(in the rows, 128 means zero)
Known rows, with every way that one mark hangs from another
{k118 {k317 k208} {k814 k150}}: [ 85  93 152 149 113 162 125 177 127 146 141 113 108 125 115 128 165  98
 131  72 131]
{k52 k283}: [ 84 111 139 163 131 184 136 140 132 137 153 121 102 108 115  95 188  95
 128  59 128]
{k775 {k52 {k283 k118}}}: [104 138 126 160  95 191 143 119 146 125 159 129 106  99 128 114 177  80
 130  58 133]
{k317 k118 {k208 {k150 k719}}}: [117  58 143 163 118 177  88 156 138 144 110 160 103 121  87 129 172  90
  86  43 111]
{k283 {k118 {k814 k150}}}: [127 117 139 138 112 187 150 151 119 143 148 132 120 118 106 105 178  78
 111  64 150]
{k775 {k52 {k283 {k118 k814}}}}: [114 153 128 136  89 188 159 119 150 112 153 121 122  97 116 123 180  80
 138  65 133]
{k775 {k52 {k283 {k118 k317 {k814 k150}}}}}: [109 162 150 158  89 187 144 124 142 105 145 115 104  97 145 132 168  94
 139  82 149]
{k775 {k52 {k283 {k118 {k317 k208} k814}}}}: [ 94 138 119 150  77 171 143 133 160 111 148 112 119 111 131 147 161  88
 139  86 117]
{k150 k814}: [ 99  80 148 139 118 178 147 168 123 165 151 137 117 129  92 121 175  92
 127  43 108]
{k572 {k118 k317 k814}}: [ 83 107 137 127 116 191 144 153 120 118 159  91 126 119  92 128 182  92
 126  58 119]
{k52 {k283 {k118 {k317 k208} k814}} k775}: [100 153 116 167 101 158 147 144 159 114 133 120 109 127 104 113 157  78
 118 103 120]
{k317 {k118 k814} {k208 {k150 k719}}}: [127  71 145 139 112 173 102 155 142 131 104 152 117 122  76 138 175  91
  94  49 111]
{k52 {k283 {k118 k317 k814}} k775}: [105 174 127 159 105 170 154 132 150 101 136 113 109 117 107 106 169  83
 124 104 130]
{k775 k52}: [ 85 105 148 138 102 179 127 150 139 149 162 118 105  96 108 120 179  83
 146  38 123]
{k775 {k52 k283}}: [ 82 127 148 156 110 186 133 130 146 131 156 119  98  92 123 113 185  90
 148  47 128]
{k775 {k52 {k283 {k118 k317 k814}}}}: [ 99 158 129 143  80 182 151 120 151  99 152 103 118 100 134 140 172  93
 145  85 126]
{k118 k317 {k814 k150}}: [ 91 115 161 141 117 174 133 164 120 134 145 105 107 112 118 121 176 103
 136  72 139]
{k52 {k283 {k118 k814}} k775}: [119 167 124 152 114 176 161 129 150 116 138 129 113 116  89  90 177  70
 117  83 137]
{k283 {k118 {k317 k208} {k814 {k150 k719}}}}: [125 100 137 150 102 185 127 158 122 136 131 141 107 139 119 147 171  79
 102  97 116]
{k317 k118 k208}: [ 96  62 126 155 114 158  97 167 136 165 142 123 106 130  83 113 156  91
 102  38 126]

Rows
[106 105 132 151 100 168 137 166 128 140 143 122 116 129 120 129 157  87
 113  84 134]
{k283 {k118 {k317 k208} {k814 k150}}}
[110 109 168 140 121 190 125 155 115 129 135 125  98 122 115 140 192  96
 123  86 121]
{k118 k317 {k814 {k150 k719}}}
[108  76 139 140 109 157 110 163 148 135 116 133 125 114  77 119 161  99
 106  33 130]
{k317 {k118 k814} {k208 k150}}
[115 106 162 141 128 216 128 149 106 121 139 121 104 125 102 140 194  85
 109  69 125]
{k572 {k118 k317 {k814 {k150 k719}}}}
[ 96 159 125 183 111 176 139 132 145 115 140 121  95 116 118  98 164  84
 116  97 129]
{k52 {k283 {k118 k317}} k775}
[130 169 145 167 123 183 154 133 140 123 130 141  98 113 103  83 172  73
 111  80 161]
{k52 {k283 {k118 {k814 k150}}} k775}
[ 74  91 131 134 105 156 133 174 138 138 150 103 120 126 104 135 168  97
 136  75 107]
{k118 {k317 k208} k814}
[ 88 122 131 185  83 176 124 132 159 107 129 136 108  91 150 135 156  95
 127  69 121]
{k775 {k52 {k283 {k118 {k317 {k208 k150}}}}}}
[110 152 125 177 120 181 145 131 145 130 143 137  98 113 101  81 172  69
 108  77 135]
{k52 {k283 k118} k775}
[105  89 158 147 117 178 118 169 124 140 131 132  98 133 114 147 181  91
 119  87 112]
{k118 {k317 k208} {k814 {k150 k719}}}
[121  71 136 166  94 185 132 162 130 135 109 174 120 137 118 163 164  88
  95  79  83]
{k283 {k118 {k317 {k208 {k150 k719 k814}}}}}
[103  76 131 166  92 169 139 171 135 141 120 155 130 127 120 143 147  95
 108  66  99]
{k283 {k118 {k317 {k208 {k150 k814}}}}}
[ 83  64 152 164 106 162 128 181 135 145 121 146 119 122 116 142 157 106
 123  53  96]
{k118 {k317 {k208 {k150 k814}}}}
[ 68  72 127 159 118 185 118 168 123 143 159 106 111 128 100 125 166  87
 112  52 110]
{k572 {k118 {k317 k208}}}
[ 68  74 143 168 113 162 113 173 140 135 129 128 112 106 122 123 165 101
 123  59 111]
{k118 {k317 {k208 k150}}}
[ 77  90 145 143 106 158 129 172 144 122 126 121 126 108 113 132 168 103
 132  64 111]
{k118 {k317 {k208 k150}} k814}
[117  97 128 146  95 181 132 154 138 112 115 148 126 120 113 153 176  85
 104  91  98]
{k283 {k118 {k317 {k208 {k150 k719}}} k814}}
[132  46 154 159 112 178 102 165 134 153 100 177 111 137  80 148 163  96
  85  38  96]
{k317 k118 {k208 {k150 k719 k814}}}
